What can hang from each mark
K_298: K_205
K_205: K_136 K_362 K_370 K_729 K_835
K_370: K_205
K_729: K_205
K_835: K_205 K_460
K_460: K_835
K_136: K_205

Known rows, with every way that one mark hangs from another
K_460[K_835[K_205[K_370 K_729]]]: [-22 -38  26  -7  15   2  53  -6 -12 -20  39  19  17  12   4   0 -23  -5
   8   7]
K_729[K_205[K_136 K_362 K_835]]: [ -3 -40 -18 -31   9  18   3   5 -33  -7  54   4 -39 -13 -13   8 -11   7
  -5  -6]
K_205[K_835]: [ -1 -28  -3  -3  10  -1  -2   9  -2  -6   6  -8 -17  -5  -4  10  -5 -14
 -11   6]
K_136[K_205[K_362 K_835]]: [ -4 -17  -4  -8   0   9  -4  13 -27 -17  38 -13 -38  -9 -19  20   2 -14
 -13  12]
K_460[K_835]: [  4  14  -8   5 -12   6  14  11  -2 -13   7  14   3  -3   1  -1  -1  -3
   7   5]
K_298[K_205[K_136 K_362 K_370 K_729]]: [-22 -26  -8 -34  11  15  50 -12 -42  -3  54  13 -38  29  10  -6  -4   8
  17 -26]
K_370[K_205[K_136 K_362 K_729 K_835]]: [-12 -21 -14 -34  34   2  25  10 -44 -14  70  -1 -32  18   1  14   3  -4
   1  -3]
K_298[K_205[K_136]]: [ -1 -13 -25  -5  -7   8  18  -1  -6  -5  22  11 -21  24  17  -6   2   8
   7 -24]
K_205[K_136 K_370 K_835[K_460]]: [-24 -58 -22 -32  27  27  12 -20  -1   9  -3   4 -28  -6   8   6 -12 -15
  -3  -9]
K_136[K_205[K_362 K_729]]: [-15   5   0 -10   0   7  11   2 -38 -12  41  -6 -16  10 -13  10   5  -3
   3  -3]
K_298[K_205[K_370 K_835]]: [ -8 -64  -2  -4   6   9  21   7  -1 -10  23 -13 -33  10   5   3  -8 -16
 -13  -6]
K_298[K_205[K_835]]: [  3 -36 -16   8   1  -3  11  16  -1 -13  18  -6 -35  13   3   9  -1 -14
 -11  -9]
K_370[K_205[K_136]]: [ -1  -7 -12 -15  14   9   6   3  -7  -6  37   0   3  15  13  -2   8  10
   2  -7]
K_205[K_136 K_362 K_370 K_729 K_835]: [-27 -44   1 -45  30  15  33 -12 -47  -1  49   2 -36   5  -1   6 -14  -8
   4  -5]
K_460[K_835[K_205]]: [  1  -8  11  10   0  -6  31   8   3 -23  25  27  10   2   2   4 -11  -1
   4  14]
K_370[K_205[K_729]]: [ -8  -5  -1  -5  18  -2  13   9 -13 -10  37 -10  11  24   6   5   7   0
  -1  -8]
K_729[K_205[K_136]]: [ -3 -30 -18 -17  -1  20  -5  -5  -9   0  31   2   1  -2   1  -6  -8  18
   1 -16]
K_460[K_835[K_205[K_362 K_729]]]: [-11   3  13  -6  11 -11  54   5 -30 -24  52  35  -9  10  -7  10 -12   2
  15   9]
K_460[K_835[K_205[K_370]]]: [-10 -33  25  -3   6   4  40  -1   1 -19  31  19  11  -2   3  -2 -20  -3
   3  13]
K_370[K_205[K_136 K_835]]: [ -2 -33 -15 -17  22   8   2  12 -10 -13  42  -9 -14  10  10   8   2  -6
 -10  -1]
K_370[K_205[K_136 K_729 K_835]]: [-13 -39 -18 -23  33   6  16   8 -24 -14  52 -10  -9  23  12  11  -1  -7
  -7  -9]
K_136[K_205]: [ -5  -5  -3   6 -11  13 -11   3  -4 -11  14 -14   2   2  -6   5   5  -4
  -8   2]
K_835[K_205[K_136 K_362 K_370]]: [-18 -36  23 -34  24   6  39 -21 -26  -4  51  24 -18   3   2  -4 -16  12
   8   5]

Rows
[-19 -54 -10 -15  22  18  10 -12   7   8 -11  -5 -24 -11  -1  11 -10 -22
  -9  -1] -> K_205[K_370 K_835[K_460]]
[-27 -48  11 -25  15  18  17   0 -42 -14  53 -20 -29   1 -17  15  -9 -19
 -10   5] -> K_136[K_205[K_362 K_370 K_729 K_835]]
[-15 -66  -4 -42  16  27  11  -5 -35  -3  60  -5 -37 -14 -11   3 -18   5
  -7  -4] -> K_729[K_205[K_136 K_362 K_370 K_835]]
[ -8 -23 -15  -8  12  -6  35  15 -33 -14  45   3 -52  21  -4  15   0 -11
  -2 -14] -> K_298[K_205[K_362 K_729 K_835]]
[ -9 -32  14 -25   1  20  10  -4 -24   1  45  -6 -14 -15 -17  -3 -11  12
  -3  -2] -> K_729[K_205[K_362 K_370]]
[-27 -53  32 -12  29  -5  38 -17 -10  -7  33   5  10  15   3   1 -19   0
  -1   1] -> K_835[K_205[K_370 K_729]]
[-22 -22  28 -19  16   1  63  -3 -33 -20  58  28  -5   7  -5   3 -19  -1
  13   9] -> K_460[K_835[K_205[K_362 K_370 K_729]]]
[-10 -60  10 -26  11  17   7   4 -26  -6  50 -13 -32 -21 -21   7 -16  -2
 -14   5] -> K_729[K_205[K_362 K_370 K_835]]
[-26 -37  34 -23  28  -7  49 -15 -30  -7  51  14 -11  10  -6   5 -17   1
   6   3] -> K_835[K_205[K_362 K_370 K_729]]
[-14 -55  -4 -29   5  30   4 -13 -12   4  36  -4   3  -5   1 -12 -15  15
  -1 -14] -> K_729[K_205[K_136 K_370]]
[-36 -66 -12 -15  20  28  10 -10  -8  -4  13 -21 -16   3  -6  17  -9 -28
 -12  -8] -> K_136[K_205[K_370 K_729 K_835[K_460]]]
[-19 -52  19 -23  23   7  31 -22  -5  -3  33  13   2   8  11  -6 -19   7
   3   0] -> K_835[K_205[K_136 K_370]]
[-23 -46 -10 -22  13  27   7  -7 -16  -2  20 -11 -44 -14 -16  19  -5 -23
 -12   5] -> K_136[K_205[K_362 K_370 K_835[K_460]]]
[-32 -39  12 -25  35   0  50 -24 -18   3  27  24 -18   9  -5  11 -16  -2
  10  -4] -> K_835[K_205[K_362 K_370 K_729] K_460]
[-16 -43   3 -40  22  17  20  -9 -35  -1  39   3 -42  -9  -3   3 -12  -5
  -2   4] -> K_205[K_136 K_362 K_370 K_835]
[-28 -65   7 -12  16  20   8  -1 -21 -14  35 -30  -8   6  -8  10 -11 -23
 -17   0] -> K_136[K_205[K_370 K_729 K_835]]
[  0  11 -10 -27  13   7  15   5 -29  -7  54   7 -20  11   5   2  10  14
   8  -3] -> K_370[K_205[K_136 K_362]]
[-14 -14 -13 -25  25   2  31 -20 -11   3  22  40 -31   4   2  11  -7  10
  13  -6] -> K_835[K_205[K_136 K_362] K_460]
[-10 -40 -41 -32  16  22   3  -5 -21   3  33  14 -48 -15 -12  15  -9   3
  -3 -13] -> K_729[K_205[K_136 K_362 K_835[K_460]]]
[-16 -22  -3 -12  11   7  10   9 -40 -18  47 -13 -32   4 -18  21   0 -17
  -9   4] -> K_136[K_205[K_362 K_729 K_835]]
[-12 -33 -27   1   6  18 -13   2   6  -6  -3 -13 -25  -6  -8  22   1 -23
 -16  -1] -> K_136[K_205[K_835[K_460]]]
[  0   4 -21 -18  -6   6  27   1 -26  -5  39  20 -44  19   7  -2   4  13
  14 -20] -> K_298[K_205[K_136 K_362]]
[-12 -14  10   3  12  -9  44   4 -10 -23  36  27  14  16   2   6 -16  -3
   9   4] -> K_460[K_835[K_205[K_729]]]
[-14 -17  17 -17  -5  21   7  -4 -27  -7  37 -12 -17  -6 -14   2  -1  -3
  -3   7] -> K_136[K_205[K_362 K_370]]
[-24 -44 -10 -22  10  17  40 -13 -22  -2  35   3 -15  34  19  -9  -7   4
   9 -30] -> K_298[K_205[K_136 K_370 K_729]]
[ -1 -25 -26 -18   5   6  26   9 -29 -11  44  12 -62  13   4   9   0  -2
   1 -13] -> K_298[K_205[K_136 K_362 K_835]]
